Every row comes from one small tree of marks. Brackets hold a mark, then the marks that hang from it, in alphabetical order. Every link used is in the known rows. Which tree was each row made from?
Known rows
{dunu koro lonoma {nakar linit} pedini}: [ 3.08  1.95 -0.41  3.41 -1.34  1.17 -1.32 -7.23 -1.54  0.08  2.18 -1.70
 -3.45 -1.41 -1.48 -1.30  1.78  2.99 -2.46  0.75  1.41  2.24  2.67]
{koro {dunu lonoma {nakar linit} pedini}}: [ 3.88  2.90 -1.14  4.23 -1.53  0.84 -0.70 -7.65 -1.62  1.36  3.51 -0.68
 -0.88 -0.99 -1.28 -2.40  0.78  2.23 -0.11  4.28  2.40  2.41  1.96]
{mibep {dunu koro lonoma}}: [ 2.31  2.36  0.91  0.29  0.16  2.34  0.03 -6.63 -1.31  0.49  1.66  0.73
 -2.51 -2.12 -0.44 -2.15  0.86  2.93 -1.43 -0.32  2.56  2.33  4.19]
{pedini {dunu koro nakar}}: [ 2.46  0.00 -0.84 -1.27  0.72  0.64 -0.89 -5.35  0.44 -0.40  1.36  1.45
 -0.34 -1.80  1.01 -1.10  1.95  3.74 -1.75  0.89  2.20  1.17  2.81]
{lonoma {dunu koro {nakar linit} pedini}}: [ 2.53  0.33  0.43  1.60 -2.76  0.57  0.07 -5.82 -2.73 -0.75  1.63 -0.88
 -3.70 -1.26 -0.44 -1.65  1.72  2.56 -2.52  0.74  1.45  1.41  3.80]
{lonoma {dunu koro nakar pedini}}: [ 0.84  0.83  0.65 -0.17 -1.42  0.79  0.37 -4.24 -2.37 -0.83  0.86 -0.57
 -4.02 -0.75 -0.80 -1.58  2.46  2.68 -3.12  0.66  0.63  0.74  4.54]
{dunu koro pedini}: [ 0.94 -0.04 -0.31  0.73 -0.31  0.10  1.24 -2.93 -2.10  0.04 -0.20 -1.05
 -2.43 -0.88 -1.11 -0.74  3.18  1.51 -1.69 -0.35 -0.18 -0.23  1.20]
{midig dunu}: [ 1.81 -0.60 -0.08 -0.15 -0.19  0.02  1.72 -3.35 -1.22  0.83 -1.87 -0.27
 -0.84 -2.63  0.17 -1.37 -2.58  0.98 -0.14  2.26  0.83  0.25  1.33]
{nakar {linit dafa}}: [ 1.84 -0.25 -1.03  1.85 -1.25 -2.20  1.67 -3.47 -1.83  1.06  2.82 -0.12
 -0.14 -1.52 -0.62 -0.95 -1.67  0.43 -0.25  1.28  1.23  2.31 -0.84]
{pedini {dunu lonoma {nakar {linit dafa}}}}: [ 2.72  2.44 -0.93  2.00 -0.10 -1.79 -0.75 -7.81 -0.15  0.52  5.85  0.90
  0.50 -1.49  0.02 -2.08 -1.30  2.56 -1.33  2.75  2.62  3.62  1.78]
{midig {dunu lonoma nakar}}: [ 2.33  2.31 -0.11  0.81  0.10  1.23 -0.36 -6.55 -0.41  0.31 -0.15 -1.05
 -2.42 -2.54 -0.21 -1.97 -2.80  2.97 -1.74  3.52  1.76  2.37  3.22]
{linit dafa nakar}: [-0.04  0.98 -0.98  0.75  0.63 -1.39  2.21 -2.84 -0.01  1.74  1.93  0.37
 -0.10 -0.45 -1.09 -1.64 -0.47  1.77 -0.97  1.62  0.46  1.79 -0.25]
{pedini dunu}: [ 0.93 -0.31 -0.85 -0.82  0.76 -0.20  1.23 -3.65 -0.51  0.89  0.90  1.83
  1.55 -1.93  1.25 -0.36  0.38  0.92  0.60  1.61  2.13 -0.24  0.77]
{mibep dunu}: [ 1.30  1.03 -0.19 -0.82 -0.34  0.92  1.67 -3.52 -1.16  1.41 -0.42  2.21
 -1.11 -2.33  0.66 -1.06  0.17  1.82  0.09  1.05  1.24  1.20  2.25]
{pedini {dunu koro lonoma {nakar linit}}}: [ 4.13  1.40 -0.53  1.64 -0.03  0.99 -1.95 -9.00 -0.34 -0.01  3.64  0.51
 -0.68 -2.15  0.38 -1.50  0.14  3.48 -1.51  1.60  4.25  2.49  3.12]
{koro {dunu nakar pedini}}: [ 2.36  1.60 -1.60  1.13 -0.65  0.18  0.39 -4.02 -1.25  1.27  1.11  0.43
 -0.58 -0.51 -0.73 -2.00  3.18  2.58 -0.49  3.81  0.76  0.72  1.28]
{dunu lonoma {nakar linit} pedini}: [ 1.79  2.54 -0.89  3.54 -1.56  0.67 -0.45 -6.54 -1.73  0.66  1.74 -1.15
 -2.36 -1.29 -0.82 -0.64  0.41  2.11 -1.24  2.37  0.92  2.47  1.66]
{mibep {dunu lonoma nakar pedini}}: [ 0.45  4.26  0.34  1.47 -0.57  1.80 -0.24 -6.36 -0.77  0.93  1.08  0.94
 -3.00 -1.27 -0.36 -1.94  1.83  3.59 -2.10  1.96 -0.12  2.48  4.43]
{lonoma {dunu nakar pedini}}: [-0.32  1.46  0.14  0.07 -1.77  0.41  1.19 -3.82 -2.37 -0.18  0.60 -0.21
 -3.18 -0.75 -0.11 -0.94  1.01  1.89 -1.98  2.18  0.52  0.39  3.51]

Write each row's tree
[ 2.41  1.60 -0.27 -0.28  1.34  1.25 -1.66 -7.86  0.16 -0.33  2.85  0.83
 -0.89 -1.58  0.22 -1.58  1.46  3.69 -1.94  1.28  3.02  1.79  3.63] | {pedini {dunu koro lonoma nakar}}
[ 2.39  3.32 -0.95  2.21 -0.34  0.92 -0.49 -6.27 -1.19  0.91  2.50  0.00
 -1.36 -0.35 -1.35 -2.41  2.17  2.73 -0.71  4.19  1.86  1.71  2.13] | {koro {dunu lonoma nakar pedini}}
[ 2.14  0.87 -0.14  0.43  1.63  1.11 -0.27 -6.75 -0.52 -0.04  2.97  0.76
 -0.06 -1.54 -0.03 -1.46  0.62  1.80 -0.95  0.46  3.41  0.91  2.55] | {pedini {dunu koro lonoma}}
[ 1.11  2.61  0.03  1.51 -0.03  1.24 -1.03 -6.17 -1.37 -0.48  1.26 -1.44
 -3.82 -0.84 -1.66 -1.55  2.72  3.36 -3.00  0.59  0.46  1.73  3.21] | {dunu koro lonoma nakar pedini}
[ 2.07  1.58  0.83  2.36  0.28  0.82  0.48 -5.84 -1.91  0.34 -0.03 -2.12
 -3.29 -1.79 -1.48 -2.46  0.06  1.74 -2.29  0.27  0.31  0.49  3.70] | {midig {dunu koro lonoma pedini}}
[ 0.60  0.03  0.97  0.07 -1.23  0.62  1.75 -3.46 -3.43 -0.60  0.81 -0.81
 -3.31 -0.78 -0.82 -1.51  2.11  0.99 -2.29 -0.30  0.94 -0.32  3.45] | {lonoma {dunu koro pedini}}
[ 3.48 -0.19 -1.20  1.09  0.01 -1.95 -0.86 -6.50 -0.10 -0.23  4.34  0.99
  0.18 -1.69  0.27 -2.00  1.13  3.44 -2.15  0.51  2.20  2.59  1.75] | {pedini {dunu koro {nakar {linit dafa}}}}
[ 2.07  2.56 -0.93  2.52 -0.08  0.74  0.97 -5.28 -2.14  1.35  2.69 -0.08
 -0.32 -0.30 -1.47 -2.12  1.61  0.74  0.18  3.46  1.83  0.74  1.50] | {koro {dunu lonoma pedini}}
[ 1.17  0.92 -0.27  0.91 -0.62 -0.18  0.61 -3.87 -0.80  0.70 -1.95 -1.08
 -2.79 -1.96 -0.11 -1.50  0.08  2.56 -1.92  2.44 -1.07  0.37  2.52] | {midig {dunu nakar pedini}}
[ 1.46  2.23 -0.82  0.00  1.08  0.97 -0.93 -6.73  0.16  0.30  2.63  1.34
  0.09 -1.69  0.80 -0.95 -0.03  2.83 -0.82  3.14  2.77  1.78  2.66] | {pedini {dunu lonoma nakar}}
[ 1.70  3.73  0.77  1.44 -0.30  2.12 -0.96 -7.10 -0.95  0.18  1.55  0.59
 -4.24 -1.39 -0.76 -2.35  3.64  4.38 -3.08  0.18  0.58  2.46  5.45] | {mibep {dunu koro lonoma nakar pedini}}
[ 5.15  2.18 -1.48  2.97 -1.15  1.12 -0.89 -8.28 -1.04  1.20  3.35  0.15
  0.05 -1.67 -0.59 -2.41 -1.03  2.49  0.28  4.98  4.27  3.19  1.74] | {koro {dunu lonoma {nakar linit}}}
[ 2.76  3.26  0.58 -0.02 -0.04  2.79 -1.32 -7.59 -0.30  0.09  1.61  0.94
 -3.48 -2.10 -0.38 -2.51  1.42  4.82 -2.48  0.87  2.29  3.28  5.17] | {mibep {dunu koro lonoma nakar}}
[ 3.40  2.77 -1.09  1.05  0.07  1.57 -0.69 -7.12 -0.52  1.01  2.74  0.29
 -0.44 -1.14 -0.83 -2.64  0.13  2.86 -0.48  4.59  3.37  2.69  2.22] | {koro {dunu lonoma nakar}}
[ 2.54  0.35 -0.71  2.31 -1.76  0.48 -0.50 -5.05 -1.91 -0.01  0.64 -1.09
 -2.98 -1.49 -0.78 -0.89  2.78  2.82 -2.29  0.31  0.75  1.35  1.59] | {dunu koro {nakar linit} pedini}
[ 1.11  1.42  0.05  2.19 -2.77 -1.99  1.29 -4.65 -2.89  0.01  3.80 -0.58
 -2.44 -0.60 -0.77 -1.77  0.19  1.58 -2.39  1.87 -0.09  2.33  2.59] | {lonoma {dunu {nakar {linit dafa}} pedini}}
[ 1.88 -0.18  0.32  1.31 -0.18  0.05  1.19 -3.78 -1.80  0.42 -1.40 -1.53
 -3.08 -1.92 -0.91 -2.06  1.06  1.62 -1.88  0.02 -0.25 -0.59  2.84] | {midig {dunu koro pedini}}
[ 2.03  0.12  0.39 -1.38 -1.18  1.44  0.04 -5.07 -1.96 -0.91  1.25 -0.14
 -3.34 -1.45 -0.19 -1.66  0.40  2.92 -2.52  0.91  2.52  1.34  4.12] | {lonoma {dunu koro nakar}}
[ 1.71  3.74  0.19  0.22 -0.38  2.06 -0.56 -6.96 -0.14  0.89  1.16  1.22
 -2.54 -2.05  0.37 -2.05 -0.07  3.81 -1.55  2.26  2.00  3.16  4.06] | {mibep {dunu lonoma nakar}}
[ 3.44 -0.10  0.07  0.67 -2.44  1.14  0.03 -6.36 -2.30 -0.70  1.85 -0.19
 -2.92 -2.05  0.04 -1.55 -0.70  2.51 -2.00  1.06  3.53  2.44  3.48] | {lonoma {dunu koro {nakar linit}}}
[ 3.23  1.68 -1.13  1.60 -0.34  0.75 -1.08 -8.04 -0.06  0.79  3.16  0.94
  0.50 -2.06  0.89 -1.10 -0.94  2.45 -0.23  3.15  3.55  2.61  2.16] | {pedini {dunu lonoma {nakar linit}}}
[ 3.76  1.06 -1.68  2.95 -1.98  0.21  0.10 -5.52 -1.67  1.85  1.88  0.11
 -0.25 -1.19 -0.54 -1.69  2.15  2.19  0.10  3.92  1.67  1.33  0.77] | {koro {dunu {nakar linit} pedini}}
[ 2.38  0.42 -1.67  1.09 -0.34 -2.38 -0.08 -5.59 -0.02  0.77  4.04  1.45
  1.06 -1.79  0.73 -1.56 -0.17  2.64 -0.83  2.35  2.05  2.48  0.99] | {pedini {dunu {nakar {linit dafa}}}}
[ 1.99  0.84 -0.13  1.02 -2.46 -1.57  0.91 -4.95 -2.52 -0.09  3.85 -0.03
 -1.92 -1.33 -0.08 -1.65 -2.10  1.77 -1.96  2.48  2.02  3.30  2.37] | {lonoma {dunu {nakar {linit dafa}}}}
[ 2.83  3.41 -0.22  2.57 -1.25 -0.19 -0.44 -7.67 -0.67  0.87  4.52  1.02
 -2.16 -1.93 -0.38 -2.53 -1.17  3.64 -1.83  2.19  1.72  4.99  3.41] | {mibep {dunu lonoma {nakar {linit dafa}}}}
[ 3.37  2.20 -0.56  2.68 -0.77 -0.76 -1.26 -7.63 -1.16 -0.62  4.61 -1.20
 -2.51 -1.37 -1.74 -2.25 -0.73  3.37 -2.92  0.58  2.25  4.43  2.03] | {dunu koro lonoma {nakar {linit dafa}}}
[ 1.49  1.89 -0.05  0.26 -0.88  1.35 -0.22 -4.70 -0.78  0.48 -0.29  1.05
 -3.77 -1.61 -0.03 -1.91  4.61  4.37 -2.81 -0.08 -0.24  1.24  4.38] | {mibep {dunu koro nakar pedini}}
[ 3.07  0.27  0.13  0.89 -2.42 -1.12  0.20 -6.11 -2.37 -0.85  4.30 -0.55
 -2.94 -1.36 -0.96 -2.46 -0.57  2.91 -3.05  0.88  2.26  3.33  3.24] | {lonoma {dunu koro {nakar {linit dafa}}}}
